Each row comes from the steps of one walk. Every step used is in the known rows, and no mark comes twice. Write the walk behind each row, first mark first.
Known rows:
memuku-perad-pegun-begap-kadavu: [ 22.3   3.9  -0.8 -10.9 -65.2  32.3 -50.9   0.1 -14.5  -4.2  25.5 -36.9
   9.5 -29.8 -30.4 -15.3 -19.1 -39.2  14.4  37.0  55.4  45.5 -12.9]
kadavu-begap-bepi-pegun-perad-memuku: [ 24.9  -4.2 -22.8 -30.3   1.5  24.3 -60.4 -39.0  -4.8 -33.2  18.3 -30.2
  16.4  -9.2  -8.1 -52.5 -21.1  -0.1 -13.1  34.1  22.6   3.3 -50.2]
nite-perad-bepi-begap: [ 20.0 -24.9   6.8 -14.2 -37.2  16.3 -35.0 -36.7   6.5   0.9  28.3 -23.6
  20.3  -2.4  18.5 -29.1 -24.3 -11.4  13.4  33.8  -2.1  30.8  15.6]
kadavu-begap-bepi-perad-memuku: [  2.3  -4.4 -27.8 -22.6   0.3  24.3 -37.8 -39.1 -11.8 -11.9  17.2 -40.8
  19.9 -18.2  14.5 -31.1 -16.2 -14.3 -18.4  48.5  25.4  -1.3 -29.7]
kadavu-begap-bepi-perad: [ -5.3  -3.1 -32.8  -3.5 -18.7  18.7 -26.7 -31.6 -19.3 -23.6  24.3 -53.2
  -0.5 -19.4  21.4 -26.7 -18.0 -12.4  -8.9  39.2  15.8  -4.3 -18.1]
pegun-bepi-kadavu: [ 24.4 -20.7   4.4   8.1  -9.9  19.6 -11.2 -21.6 -11.1 -27.6  14.1 -39.7
  -6.9   5.3   0.3 -37.6 -19.0   0.8  -1.3  17.9  19.0  45.8 -31.8]
nite-perad: [  0.4 -18.8  16.1  -3.9  -6.2  10.0 -33.1 -41.3  -3.1  -4.7  21.3 -27.2
   6.9  -8.2  15.1  -8.9 -10.9 -30.2   2.4  -1.5  -8.5  16.3   3.6]
memuku-perad: [-15.9 -14.8 -10.0  -1.8 -21.6   8.3 -37.3 -17.0  -9.2  -7.9  17.9 -44.8
   5.2 -16.3   4.0   6.7  -7.3 -40.4   8.6   1.1   6.1  11.8  -5.7]
nite-perad-bepi-begap-kadavu: [ 38.6 -14.5  15.0 -11.0 -29.7  22.5 -40.7 -33.8  -7.6  -4.5  24.2 -22.8
  12.5  -0.5  17.1 -32.8 -22.7 -19.6  15.4  40.9  23.9  45.4  15.4]
begap-kadavu-bepi-perad: [ 16.0  -2.0 -12.5   1.3  -3.4  19.7 -37.3 -29.5 -19.9 -21.3  -3.1 -37.0
  -2.0 -21.7  15.5 -40.4  -3.6 -17.1  -5.9  28.3  27.8  21.4 -11.7]
bepi-begap: [ 33.0 -11.1   1.4 -12.5 -39.8   5.9 -26.0 -21.9  -5.5  -4.9  17.9 -29.1
 -12.0   4.8   1.6 -16.6  -3.0 -10.0   4.2  15.4  16.2   3.4   9.1]
begap-kadavu-bepi: [ 21.0  -2.5  12.3   9.8   0.8  20.7 -45.0 -18.1 -13.2 -23.3   2.8 -23.1
 -11.5  -6.2  12.4 -34.4  -8.6 -20.9  -4.0  17.0  38.6  21.7 -21.1]
pegun-bepi-begap-kadavu: [ 59.0   1.2  -3.6  -2.9 -35.0  23.1 -27.1 -18.8 -15.8  -4.8  18.9 -42.2
 -17.0  16.8   7.1 -45.3  -9.3  -8.1  -3.9  37.0  57.3  37.9 -16.1]
pegun-bepi-kadavu-begap: [ 13.6 -16.3   7.4   7.4 -28.6  19.5 -15.3 -24.8 -16.2 -31.1  21.5 -43.9
 -15.1  -0.3  16.6 -37.3 -20.7   4.2  -7.0  16.8  27.6  39.5 -35.5]
kadavu-begap-bepi-pegun: [ 13.0  -5.0 -10.3  -0.4 -13.1  20.4 -49.9 -24.2  -8.0 -53.1  29.5 -49.1
 -10.8  -0.7   0.6 -50.0 -26.6  -4.6  -4.9  39.9  21.0 -13.9 -31.8]
kadavu-begap-bepi: [  2.0  -4.0  -7.1   5.6 -15.4  18.4 -34.2 -23.8 -14.0 -26.1  30.7 -40.4
  -9.3  -2.6  16.4 -21.3 -22.8 -15.3  -8.8  28.6  23.7  -5.0 -27.8]
nite-perad-bepi-pegun: [  4.2 -28.1  11.6  -6.6  -0.4  15.5 -51.1 -34.1   8.7 -27.5  21.1 -27.6
  19.8  -7.1   2.2 -50.0 -28.0  -8.6   9.7  30.9 -16.6  25.0  -0.8]
nite-perad-pegun-begap-bepi-kadavu: [ 37.3 -13.7   9.6 -13.1 -37.9  42.2 -36.6 -35.0  -3.1 -35.2  36.4 -28.6
  27.1 -10.7 -25.5 -42.9 -46.6 -16.0  18.1  48.7  24.8  44.4 -28.5]
bepi-perad-nite: [ 13.0 -18.6 -15.0   4.4  11.0   1.6  -5.4 -21.3 -19.4   5.4   5.6 -21.4
  -9.4 -25.1  16.5 -14.3   8.1 -23.9 -13.9  26.9   4.5   1.1  15.2]
perad-memuku: [ 12.0 -14.3  12.0 -17.1   9.8  11.1 -32.8 -26.8   0.1   2.7   4.4 -14.0
   6.2  -4.5  -4.7 -13.2  -3.4 -18.4 -11.2  13.0  13.5  10.6 -14.3]
nite-perad-pegun: [  8.7 -16.5  25.5 -12.6 -17.6  18.5 -41.8 -32.7  -2.2  -5.0  24.0 -25.1
  17.0 -31.1  -7.6 -15.7 -20.7 -29.2  12.7  13.0   2.5  18.3  -0.7]
nite-perad-bepi-kadavu-begap: [ -7.8 -32.7  24.4  -2.8 -21.9  23.3 -31.3 -40.0  -7.6 -29.0  26.9 -23.9
  13.5 -16.5  25.4 -25.8 -34.1  -7.5  12.4  19.3  -8.3  50.5  -2.1]
kadavu-bepi: [  4.2 -13.4   5.2   9.1  -3.6  12.1 -39.3 -21.4   1.1 -20.4   7.6 -23.3
  -4.4  -6.0  13.3 -30.7  -9.9 -14.4  -8.8  12.3  13.7   3.4 -22.1]

Write each row's walk:
[ 19.3 -11.9  -5.1 -26.6   5.1  11.7 -33.4 -34.8  -5.5   9.0   1.7 -10.0
  15.4 -17.1  -7.0 -13.0   0.7 -12.6 -12.6  -0.2   3.5  26.3 -19.3]  pegun-perad-memuku
[ -2.5 -12.1 -19.3   0.0  -9.1  12.5 -31.2 -30.8  -2.7 -16.5   0.8 -35.8
   6.1 -21.5  18.2 -34.9  -4.1 -11.9  -5.6  22.9   6.2   2.7 -11.8]  kadavu-bepi-perad
[ 22.6 -13.1 -11.3  -8.1 -43.0  20.9 -44.7  -9.4 -15.7  -7.0  20.6 -39.2
  11.4  -9.5   4.3 -18.7 -19.9 -26.9  21.0  41.7  38.5  41.8   8.2]  memuku-perad-bepi-begap-kadavu
[ 34.8  -9.7  -8.9   1.9 -32.7  29.6 -18.4 -20.6  -7.5 -37.4  27.1 -31.2
  -2.2  13.9 -17.8 -35.0 -30.9  -3.0   2.6  38.5  25.6  33.6 -30.3]  pegun-begap-bepi-kadavu
[ 19.1 -18.6 -27.9  11.1  11.1  11.2  -2.5 -21.7 -16.5   8.8   8.7 -35.7
  -6.2 -12.6  23.9 -37.9  -0.1 -15.8 -24.7  40.9  22.8  17.5 -11.5]  pegun-bepi-perad-nite
[ 34.2   7.0   4.7   8.5 -37.7  28.5 -44.0 -13.4  -4.6 -10.1  13.1 -18.6
 -10.5   5.9   1.9 -43.3 -12.2 -16.3 -11.1  32.6  50.7  32.2 -26.1]  pegun-begap-kadavu-bepi
[  4.9  -7.3 -34.0  -2.4  -1.1  17.4 -21.8 -29.5 -14.3 -21.4  16.9 -47.5
   7.2 -11.5   4.4 -24.8 -14.0 -16.3  -2.2  39.0   7.3   0.2 -12.6]  begap-bepi-perad
[ 27.4  -9.2 -10.4  13.2  21.4  17.3 -26.9 -21.1 -25.2  -9.2  -4.4 -18.1
  -9.8 -23.3  27.2 -38.5   3.4 -29.1 -14.9  41.0  38.6  12.2  -4.7]  begap-kadavu-bepi-perad-nite
[ 19.8   4.1  -2.2  -2.4 -62.1  40.1 -66.0  -2.6  -6.9 -13.4  20.0 -33.6
  17.5 -27.6 -16.1 -35.6 -24.2 -40.2  10.7  42.5  64.4  38.8 -33.2]  memuku-perad-pegun-begap-kadavu-bepi
[ 21.5 -17.0  -7.4   3.5  10.1   2.5 -13.6 -21.2 -18.5   9.3   7.3  -4.5
 -11.6 -21.8  11.4  -6.9   5.4 -21.1 -12.7   3.6   5.7  15.1   1.4]  pegun-perad-nite
[ 17.7 -13.1 -14.4  -9.7 -55.3  40.1 -40.8  -8.8  -8.5 -40.5  33.1 -45.9
  26.2 -17.8 -39.3 -29.0 -44.5 -26.3  23.8  49.3  39.7  39.7 -39.1]  memuku-perad-pegun-begap-bepi-kadavu
[ 40.8  -9.6  -9.8  -5.9 -40.2  12.6 -20.9 -21.3  -0.4  -2.6  22.6 -42.0
  -8.1  15.6  10.8 -41.1 -10.5   0.6  -6.3  30.1  32.9  19.9 -16.1]  pegun-bepi-begap
[  7.1 -17.2  18.3   0.2 -29.7  11.5 -18.8 -25.3 -20.0 -33.5  17.9 -28.9
 -19.1 -10.6   9.5 -13.8 -13.6  -2.3   4.5   4.1  10.3  25.3 -10.4]  bepi-kadavu-begap
[  7.5 -30.1  13.7   6.3  -5.8  14.4 -16.7 -13.7  -6.8 -31.3  10.9 -19.3
   2.4  -6.2  -5.7 -26.3 -26.0   4.2  11.1  21.7  -2.8  43.5  -4.9]  perad-bepi-kadavu
[ 29.0 -11.2  -7.2 -34.2   9.7  11.1 -49.8 -34.8   1.7 -14.1   0.7 -15.6
  15.2 -12.2 -22.3 -43.3  -2.3  -0.9  -6.7  10.4   2.2  16.0 -24.2]  bepi-pegun-perad-memuku
[  4.8 -10.4 -30.6   6.1   5.1  15.6 -16.5 -26.6 -25.4 -13.9  22.6 -36.0
  -9.4 -20.5  31.0 -27.2 -10.5 -21.4 -19.1  51.2  25.6 -12.9 -11.4]  kadavu-begap-bepi-perad-nite
[  8.6  -9.5  -8.8 -14.4 -25.5  14.8 -27.0 -18.0 -11.7  -8.2   8.3 -36.4
  10.3 -43.0 -16.8 -21.7  -7.6 -11.3   5.8  28.6   7.0  10.4   3.9]  bepi-perad-pegun
[ 24.1  -0.9 -37.8 -24.7 -17.1  31.6 -31.0 -31.4   1.1   2.9  16.7 -31.3
  26.2   0.5  -9.8 -40.3 -18.1 -11.2 -20.2  60.5  29.0  17.8 -30.9]  pegun-begap-bepi-perad-memuku
[ 27.4  -4.9  -0.4 -11.5 -40.0  38.8 -46.4 -29.2   5.1 -11.2  39.8 -28.2
  26.8 -12.3 -16.8 -37.1 -39.4 -25.4   5.0  50.9  26.6  22.7 -26.0]  nite-perad-pegun-begap-bepi
[ 49.1  -5.8 -14.2 -14.5 -40.6  19.7 -31.7 -18.6 -17.0  -3.1  13.5 -16.7
   2.7  -9.9  -1.1 -31.6 -13.2   2.0   7.2  33.9  25.8  51.4   5.0]  pegun-perad-bepi-begap-kadavu
[ 44.1  -8.6   5.8  -6.5 -34.3  17.7 -31.0 -10.1 -12.1  -6.8  17.0 -21.5
  -5.1   3.1   3.6 -35.0 -15.6  -4.9   8.4  44.3  34.7  37.1  11.3]  perad-bepi-begap-kadavu
[ -2.4 -16.6 -21.1  -9.2 -52.1  23.3 -54.2  -4.0  11.6 -20.3  27.4 -41.1
  21.3  -5.0 -19.7 -44.4 -28.2 -12.5   9.3  48.1  12.1  32.6 -13.9]  memuku-perad-bepi-pegun-begap
[ 37.5   7.3   5.8   1.9 -41.7  22.0 -27.2 -12.0 -13.7  -0.3  18.2 -21.5
 -19.4   5.2 -10.1 -20.0  -6.6 -18.3  -7.1  25.2  41.3  37.4  -7.2]  pegun-begap-kadavu
[ 42.0 -14.8   7.3 -19.8 -47.4  27.3 -40.2 -35.1   3.6  -0.9  32.5 -40.5
  21.7  -8.6   2.5 -48.7 -27.0 -13.7   9.5  39.5  32.5  30.9 -16.1]  nite-perad-pegun-bepi-begap
[ 31.7   3.5  -8.9  -3.3 -47.0  34.1 -38.7  -6.4   0.9 -18.3  32.4 -30.4
   8.2  -7.3 -29.6 -38.8 -34.2 -12.3  -0.7  55.3  40.0  12.4 -31.8]  perad-pegun-begap-bepi
[-13.4 -24.7 -14.7  -1.8 -16.5  15.7 -55.3  -7.6   2.6 -31.5  18.8 -45.1
  18.6 -14.0  -9.5 -33.9 -24.1 -17.7  17.5  36.1   0.4  19.3  -9.9]  memuku-perad-bepi-pegun
[ 41.2  -2.1   1.7  -0.1 -36.2  27.3 -45.1  -2.1  -0.1 -23.9  18.8 -21.3
  -1.4   8.3 -22.9 -63.4 -25.1   4.3  -1.6  56.9  32.5  45.2 -11.3]  perad-bepi-pegun-begap-kadavu
